What can hang from each mark:
zarig: dume mupiv zaluge
gamep: dume mupiv
ziki: dume mupiv zarig
mupiv: dume zaluge
dume: zaluge
zaluge: gamep zarig

Each row was made from one small tree. Brackets hold a mark, then the marks that hang from it, in alphabetical order. Every link used is in the known rows. Write each row's tree.
Known rows:
[dume [zaluge gamep]]: -.15 -.12 -.40  .08 -.44 -.02 -.63 -.30 -.16 -.43 -.19  .45 -.08 -.19 -.04 -.02 -.09
[gamep dume [mupiv zaluge]]:  .10 -.04 -.29  .02  .07 -.05 -.35 -.08 -.27 -.14  .04 -.26  .06 -.12 -.03  .22 -.08
[ziki mupiv [zarig zaluge]]: -.10  .13 -.23  .07 -.20 -.31 -.42 -.24 -.20  .06  .26  .19  .67  .24 -.13  .16 -.09
[zarig zaluge]:  .14  .12 -.28  .21 -.39  .09 -.50 -.19 -.21 -.20 -.21  .22  .31  .22 -.21  .31 -.15
[zarig [mupiv dume zaluge]]:  .24  .03 -.20 -.14 -.20 -.02 -.81 -.08 -.10 -.17 -.20 -.32  .57  .21 -.27  .05 -.35
[gamep [dume [zaluge zarig]] mupiv]: -.05 -.13 -.33  .22 -.33  .45 -.21 -.19 -.19 -.32  .15  .38 -.24 -.33  .13 -.08  .07
[dume [zaluge [gamep mupiv] zarig]]: -.24 -.10 -.37  .25 -.40  .10 -.17 -.27 -.07 -.29  .09  .55 -.15 -.23  .04 -.42 -.09
[ziki dume mupiv]:  .00 -.24 -.41  .20 -.32 -.46 -.52 -.22 -.18  .00  .04  .26  .68 -.07  .03  .19 -.32
[zarig dume mupiv [zaluge gamep]]:  .02 -.01 -.10  .13 -.04  .13 -.31 -.20 -.29 -.31 -.23  .15  .52  .54 -.28  .10 -.12
[mupiv dume [zaluge gamep zarig]]:  .00 -.06 -.28 -.17 -.38 -.27 -.42 -.38 -.15 -.03 -.07  .01  .05  .21 -.12 -.53 -.26
[mupiv dume]:  .16 -.08 -.42 -.04 -.56 -.03 -.67 -.22 -.17 -.17 -.19  .12  .31  .02 -.03  .19 -.30
[gamep [mupiv [zaluge zarig]]]:  .08  .19 -.32  .26 -.03 -.01 -.20 -.16 -.15  .00  .09 -.09  .21  .02 -.13 -.18 -.19
[gamep [dume zaluge]]:  .05 -.13 -.37  .06 -.35  .32 -.66 -.22 -.27 -.47 -.14  .28 -.16 -.28  .05  .31  .06
[dume [zaluge [zarig mupiv]]]:  .04  .09 -.29  .30 -.30  .50 -.61 -.19 -.06 -.35 -.13  .37  .31 -.07 -.13 -.13 -.06
[mupiv dume zaluge]:  .21  .03 -.30 -.16 -.34 -.15 -.69 -.20 -.18 -.12 -.16 -.24  .26  .15 -.18  .09 -.33
[gamep dume]:  .12 -.08 -.44  .07 -.25  .06 -.58 -.23 -.32 -.24 -.16  .14  .14 -.13  .06  .32  .00
[zaluge zarig]:  .08  .15 -.47  .29 -.33  .13 -.41 -.31 -.20 -.11 -.11  .29  .29 -.01 -.03 -.07 -.10
[gamep mupiv]:  .04  .06 -.46  .27 -.22 -.01 -.35 -.08 -.14 -.15 -.02  .13  .32 -.18  .01  .25 -.21
[zaluge [gamep dume]]: -.06 -.20 -.42 -.05 -.27 -.23 -.51 -.33 -.31 -.26 -.16  .24 -.04 -.16  .10  .06  .02
[ziki zarig]:  .04  .22 -.45  .13 -.18 -.21 -.60 -.30 -.29 -.04  .01  .11  .27 -.06 -.02  .18 -.12

Which tree is each row?
-.01 -.19 -.34  .12 -.30  .30 -.41 -.10 -.21 -.42  .06  .27 -.16 -.39  .10  .27  .01
[gamep [dume zaluge] mupiv]
-.06 -.31 -.36  .20 -.43 -.19 -.61 -.22 -.15 -.23  .06  .43  .41 -.20  .03  .15 -.25
[ziki [dume zaluge] mupiv]
-.13 -.12 -.33  .10 -.20  .12 -.41 -.35 -.35 -.47 -.17  .37 -.04  .04 -.07  .10 -.05
[zarig [dume [zaluge gamep]]]
-.07 -.27 -.23 -.15 -.55  .08 -.78 -.19 -.01 -.44 -.19  .32  .20 -.04 -.09 -.17 -.24
[zarig [mupiv [dume [zaluge gamep]]]]
 .01  .05 -.24 -.02  .04 -.25 -.67 -.16 -.13 -.19 -.22 -.14  .45  .13 -.25 -.11 -.19
[zarig [mupiv [zaluge gamep]]]
-.21 -.16 -.37  .16 -.36 -.05 -.37 -.15 -.09 -.37  .01  .41 -.11 -.31  .02 -.05 -.14
[dume [zaluge [gamep mupiv]]]
-.17 -.19 -.38  .13 -.23 -.11 -.05 -.28 -.23 -.11  .11  .36 -.11 -.19  .18 -.33  .02
[zaluge [gamep dume mupiv] zarig]
-.16 -.03 -.38  .28 -.05 -.01  .14 -.34 -.31 -.13  .08  .29  .14  .14  .03 -.25 -.11
[zaluge [gamep mupiv] [zarig dume]]
 .18  .08 -.30 -.07 -.36  .00 -.51 -.30 -.16 -.02 -.07 -.11  .20  .24 -.16 -.26 -.28
[mupiv dume [zaluge zarig]]
 .16  .11 -.09 -.10 -.38  .01 -.65 -.16 -.16 -.06  .01  .01  .57  .38 -.22  .04 -.27
[ziki [zarig [mupiv dume] zaluge]]
-.01 -.12 -.32  .12 -.62  .37 -.31 -.18 -.05 -.24  .12  .37 -.03 -.14  .03 -.23 -.24
[gamep [mupiv [dume [zaluge zarig]]]]
 .16  .24 -.30  .19  .15  .17 -.24 -.35 -.40 -.11 -.08 -.14  .27  .37 -.23 -.04 -.09
[mupiv [zaluge [zarig dume]]]
-.11 -.27 -.33 -.15 -.69 -.05 -.68 -.31 -.11 -.39 -.17  .39 -.09 -.09 -.01 -.13 -.23
[mupiv [dume [zaluge gamep]]]
 .18  .16 -.16 -.24 -.04 -.20 -.79 -.17 -.18 -.02  .02 -.38  .54  .23 -.22 -.06 -.31
[ziki [zarig [mupiv dume zaluge]]]
 .01  .04 -.18  .02  .29 -.10 -.47 -.22 -.32 -.25 -.20 -.24  .49  .36 -.29 -.01 -.15
[zarig dume [mupiv [zaluge gamep]]]
-.04  .10 -.28  .07  .11 -.11 -.16 -.43 -.40 -.11 -.08 -.04  .10  .35 -.19 -.33 -.08
[mupiv [zaluge gamep [zarig dume]]]
-.01 -.14 -.28 -.04 -.46 -.07 -.49 -.30 -.05 -.13 -.14  .28  .41  .18 -.05 -.49 -.26
[zaluge gamep [zarig [mupiv dume]]]
-.10 -.08 -.24  .18 -.35 -.15 -.14 -.13 -.12 -.16 -.03  .29  .19  .11 -.10 -.01 -.20
[zarig [zaluge [gamep mupiv]]]
 .08  .04 -.29  .12  .02  .07 -.16 -.18 -.27 -.06  .13 -.12  .02 -.07 -.01 -.15 -.02
[gamep dume [mupiv [zaluge zarig]]]
-.08 -.01 -.19 -.16 -.48 -.31 -.47 -.26 -.14  .07  .29  .14  .67  .35 -.11  .03 -.23
[ziki [mupiv dume] [zarig zaluge]]
